Each row was made from one small tree. The marks that hang from a mark follow it in brackets, in the order of their numbers. Every link used is in the known rows. Write each row's tree.
Known rows:
K_710{K_996}: [ 0.945  0.830  1.371  2.399 -0.989  0.436  1.755 -1.481  1.897  2.300
 -3.724  0.143  2.158 -0.232  1.956  2.517 -0.314 -0.687 -3.017 -2.030]
K_642{K_996{K_706}}: [ 3.339  0.521  1.902  1.683 -1.622 -0.372  2.045 -2.622  2.143  4.297
 -3.626 -0.548  1.198  1.077  1.931  5.268 -0.196 -1.858 -3.088 -0.066]
K_990{K_97{K_710 K_764{K_452 K_514}}}: [ 0.317  2.088  3.070 -0.483 -1.064 -0.758  0.998 -0.778  1.972  0.881
 -0.659  2.924 -1.364  1.794 -0.431  4.474  2.021 -0.315 -1.992 -2.556]
K_990{K_97}: [ 1.786  1.752  1.660  1.486 -0.965  0.559  2.101 -0.980  2.568  1.426
 -3.312  0.518 -1.093  1.227  1.181  3.228 -0.312 -1.189 -2.349 -3.447]
K_764{K_97{K_710} K_452}: [ 1.354  0.248  3.238 -1.693 -1.128 -2.710  3.223  1.146  1.485  1.800
 -0.990  0.707  0.641  0.284 -0.047  1.895  4.210 -0.755 -1.914 -0.969]
K_710{K_97{K_764{K_452 K_514} K_990}}: [ 0.566  2.201  4.655  0.548 -0.645 -1.022  2.464 -1.196  1.966  0.796
 -0.404  1.908  1.447 -1.132 -0.446  3.443 -2.093 -0.186 -3.861 -1.878]
K_996{K_706 K_710{K_97{K_764}}}: [ 2.499 -0.059  1.065  3.612  0.249 -0.150  1.641 -3.567  1.738  2.242
 -0.069 -0.596  1.161  0.928  1.780  5.361  0.008 -0.843 -1.522  0.056]
K_996{K_706}: [ 2.536  0.603  1.954  2.359 -0.548  1.340  2.098 -2.226  1.772  1.885
 -3.075 -1.034  0.621  1.449  1.660  4.110  0.187 -1.342 -2.711 -1.748]
K_706{K_996{K_710{K_97{K_764{K_452}}}}}: [ 0.153  0.515  1.146  1.707  0.147 -2.487  2.292 -0.851  2.777  3.645
 -0.084  1.211  3.133  0.205  0.965  4.654 -1.238 -0.852 -2.433  0.353]
K_97{K_710{K_996{K_706}} K_764 K_990}: [ 3.617 -2.283  2.808  5.615 -1.011  0.038  1.378 -3.316  1.364  1.494
 -0.805  1.470  1.957 -0.997  0.206  4.563  1.778 -0.266 -1.888  0.083]
K_990{K_97{K_764{K_514}}}: [ 1.954  2.584  2.197  0.727 -0.422  2.150  0.278 -2.050  2.426  0.036
 -2.676  2.086 -1.974  0.842  0.116  4.816 -1.517 -0.695 -2.870 -4.098]
K_642{K_996{K_710}}: [ 1.839  0.989  1.615  1.425 -1.226 -1.721  2.013 -2.452  2.112  5.022
 -3.245 -1.023  1.424  1.887  2.106  4.384  0.094 -2.862 -2.594  0.807]
K_97{K_710{K_996} K_764{K_514} K_990}: [ 2.381  0.035  3.801  2.770 -0.573  0.467  0.461 -3.043  1.422  0.828
 -1.466  2.161  1.063 -0.282  0.123  3.650  0.193 -0.280 -2.886 -0.809]
K_710{K_97 K_996{K_706}}: [ 2.225  0.369  1.580  3.654 -0.429 -0.792  2.118 -3.001  1.757  3.321
 -1.495 -0.394  3.441 -0.021  3.481  3.564 -0.084  0.828 -2.485 -0.601]
K_642{K_996}: [ 2.163  1.351  1.598  0.015 -1.818 -0.627  1.886 -1.154  2.503  3.485
 -4.643 -0.131  0.710  0.567  1.215  3.911 -1.421 -2.670 -3.375 -0.802]
K_642{K_996{K_706 K_710{K_97{K_764}}}}: [ 3.411 -0.053  1.080  2.829 -0.856 -1.944  1.449 -3.850  2.102  4.464
 -0.635 -0.193  1.830  0.725  1.985  6.482 -0.469 -1.412 -1.971  1.684]
K_710{K_97}: [ 1.132  1.845  1.546  0.283 -0.285 -0.371  2.242 -0.853  2.292  1.450
 -2.723 -0.813  0.827  0.523  1.937  2.438 -1.677 -1.195 -2.794 -1.705]
K_642{K_996{K_706 K_710{K_97{K_990}}}}: [ 4.111 -0.194  3.704  4.441 -0.863 -3.335  3.438 -4.273  2.063  6.009
 -0.385 -1.232  3.151  1.282  2.977  4.959 -0.044 -1.352 -2.499  2.620]
K_996{K_706 K_710{K_97{K_764 K_990}}}: [ 3.564 -0.783  2.965  5.448  0.115 -0.631  2.511 -3.851  1.768  2.133
  0.535 -0.276  1.635 -0.020  1.036  4.966 -0.408 -0.843 -1.982  0.557]
K_97{K_710{K_996{K_706}} K_764{K_514}}: [ 2.550  0.014  2.383  2.695 -0.305  1.129 -0.284 -4.121  1.114  1.590
 -1.152  1.391  1.111  1.188  1.542  5.424  1.825  0.389 -2.192 -0.500]
K_642{K_996{K_706 K_710{K_97}}}: [ 3.113  0.592  1.839  2.617 -0.686 -2.893  2.484 -3.797  2.058  6.108
 -1.019 -1.489  2.615  2.280  3.701  5.393  0.330 -1.340 -2.065  2.143]
K_97{K_710}: [ 1.478  0.522  1.645  0.016 -0.600  0.031  1.685 -0.709  1.768  1.056
 -2.997 -0.588 -0.520  2.080  0.966  2.843  1.401 -2.158 -2.012 -1.032]
K_706{K_996{K_710{K_97}}}: [ 1.871  0.878  1.098  2.099  0.966 -1.764  2.313 -1.984  2.906  4.230
 -1.545 -0.887  2.656  2.067  3.184  3.836 -1.794 -1.249 -2.385  0.666]

Write each row's tree:
[ 0.415  0.526  1.743  0.481 -1.711 -1.334  1.716  0.391  2.230  0.787
 -0.819  2.697 -1.213  0.681 -1.129  3.988  2.490 -0.976 -1.271 -2.349]
K_990{K_97{K_710 K_764{K_452}}}
[ 3.088  0.120  1.987  2.997 -1.076 -1.516  2.098 -3.752  1.849  5.956
 -2.281 -1.361  1.868  2.451  2.781  5.746  1.175 -2.183 -2.420  1.490]
K_642{K_996{K_706 K_710}}
[ 0.635 -1.089  3.357  3.231 -1.812 -1.910  2.250 -0.660  1.543  1.578
 -0.588  2.621  2.585 -1.729 -0.966  2.829  2.065 -0.556 -2.374 -0.510]
K_97{K_710{K_996} K_764{K_452} K_990}
[ 2.504  0.358  2.406  2.373 -0.512  0.190  2.288 -1.209  2.387 -0.217
 -1.697  0.917  0.548 -1.931 -0.579  3.168 -3.047 -1.198 -2.984 -1.869]
K_710{K_97{K_764 K_990}}
[ 3.739 -0.052  5.319  1.517 -0.258 -1.429  2.065 -2.396  1.220  2.240
 -1.040  1.211  1.699 -0.228  1.367  1.978  2.444  0.703 -2.822 -0.295]
K_764{K_97{K_710{K_996} K_990} K_514}
[ 0.543  1.775  4.910  1.112 -1.063  0.530  2.179 -1.172  1.757  0.576
 -1.677  2.042  0.950 -0.874 -1.307  3.650 -1.241 -1.001 -4.055 -2.453]
K_97{K_764{K_452 K_514} K_990}
[ 3.084 -0.531  2.107  4.226  0.690 -1.219  2.240 -2.385  3.018  2.671
 -0.540  0.742  2.363 -0.471  0.772  4.496 -3.226 -1.294 -2.610  0.597]
K_706{K_996{K_710{K_97{K_764 K_990}}}}
[ 4.204 -0.851  4.141  0.751 -0.558 -1.418  3.179 -0.397  1.670  0.767
 -1.627  0.116 -0.105 -0.283 -0.295  1.818  2.368 -1.271 -2.177 -0.515]
K_764{K_97{K_710 K_990}}
[ 0.763  0.312  3.413  1.983 -1.563 -0.203  2.923 -0.028  2.041  0.521
 -1.919  1.853  1.138 -2.015 -1.950  3.216 -0.819 -1.568 -3.410 -2.483]
K_97{K_764{K_452} K_990}
[ 3.473 -1.086  2.644  5.690 -0.682 -0.292  1.989 -3.374  1.859  1.729
 -0.494  1.237  3.115 -2.439  1.002  4.208 -1.255  0.783 -2.710 -0.586]
K_710{K_97{K_764 K_990} K_996{K_706}}
[ 2.248 -0.133  2.144  4.096 -0.725 -0.511  1.951 -1.972  2.202  0.887
 -1.430  1.684  2.530 -3.044  0.436  2.920 -2.388  0.095 -3.078 -1.403]
K_710{K_97{K_764 K_990} K_996}
[ 2.585  0.678  4.119  1.219 -0.312  1.057  0.873 -2.203  1.565 -0.358
 -1.822  1.416 -1.046  0.732 -0.805  4.043 -0.470 -1.637 -2.838 -1.176]
K_97{K_710 K_764{K_514} K_990}
[ 5.103 -2.294  4.244  4.186 -0.753 -1.922  2.947 -2.741  1.156  2.935
 -0.356  0.567  2.544 -0.756  1.404  2.828  3.976  0.757 -1.901  0.556]
K_764{K_97{K_710{K_996{K_706}} K_990}}
[ 0.137  1.431  1.656  1.051 -1.780 -0.249  2.043  0.217  2.510  0.795
 -1.735  2.662 -0.567 -0.615 -0.962  3.974  0.258 -0.759 -2.351 -3.888]
K_990{K_97{K_764{K_452}}}
[ 2.443 -0.899  1.930  3.497 -0.836 -0.415  1.546 -2.895  1.327  3.086
 -1.755 -0.126  2.071  1.590  2.577  3.895  3.057 -0.207 -1.673  0.181]
K_97{K_710{K_996{K_706}}}
[ 3.104 -0.554  1.852  4.225 -1.001 -1.050  1.470 -3.088  1.843  3.315
 -1.115  0.986  0.956  1.976  2.790  4.264  3.620  0.582 -1.063 -0.800]
K_990{K_97{K_710{K_996{K_706}}}}
[ 2.488 -0.339  0.746  3.951 -0.632  0.309  1.143 -3.004  1.829  1.824
 -1.003  0.958  2.584 -1.542  1.820  4.612 -0.839  0.787 -2.268 -1.115]
K_710{K_97{K_764} K_996{K_706}}
[ 0.832 -0.585  3.537  1.547 -1.560 -1.275  2.599  0.112  1.759  0.480
 -0.927  1.849  0.511 -0.668 -1.995  3.280  1.468 -1.733 -2.329 -0.957]
K_97{K_710 K_764{K_452} K_990}
[ 2.364  0.645  1.981  3.120  0.349 -1.128  2.541 -3.483  1.668  3.731
 -0.497 -1.903  1.909  2.391  3.326  4.321  0.708 -0.726 -1.735  0.625]
K_996{K_706 K_710{K_97}}
[ 3.824 -1.468  3.920  2.490 -0.772 -2.117  2.918 -1.191  1.465  1.994
 -1.136  0.982  1.986 -1.416  0.672  1.414  2.976  0.075 -2.245 -0.245]
K_764{K_97{K_710{K_996} K_990}}
[-0.468  2.565  2.985 -0.720 -0.855  0.950  1.213 -0.709  1.776  0.706
 -2.298  1.739  0.383  0.089 -0.605  4.247 -0.864 -0.970 -3.672 -3.012]
K_97{K_764{K_452 K_514}}
[ 2.109  1.792  2.173  0.048 -0.339  1.011 -0.040 -2.045  2.047 -0.016
 -1.774  2.192 -2.618  2.182  0.253  4.843  0.530 -0.876 -1.821 -2.528]
K_990{K_97{K_710 K_764{K_514}}}
[ 1.903  1.381  1.459  0.938 -0.839 -3.119  2.416 -2.373  2.302  5.279
 -1.843 -1.207  1.977  1.559  3.055  4.042 -0.698 -2.026 -2.351  1.477]
K_642{K_996{K_710{K_97}}}
[ 2.834  0.170  2.982  3.989  0.816 -2.234  3.138 -2.447  2.912  4.307
 -0.951 -0.516  3.200  1.094  2.476  3.440 -2.209 -1.216 -2.769  1.089]
K_706{K_996{K_710{K_97{K_990}}}}
[ 1.456  0.740  2.000  1.041 -0.401  0.979 -0.453 -2.570  1.343  0.928
 -2.040  1.855  0.598  0.650  0.878  4.057  0.570 -0.255 -2.534 -1.199]
K_97{K_710{K_996} K_764{K_514}}
[ 1.999  1.823  6.403 -0.283 -0.704 -1.475  3.655 -0.531  1.567  1.954
 -1.303  1.202  1.562 -0.762 -0.117  2.013  0.967 -0.011 -4.078 -2.053]
K_764{K_97{K_990} K_452 K_514}
[ 0.657  0.046  1.707  3.214 -1.219 -1.499  2.123 -1.851  1.701  2.770
 -0.009  1.795  3.984 -1.816  1.334  4.373  0.453  1.229 -2.487 -1.086]
K_710{K_97{K_764{K_452}} K_996{K_706}}
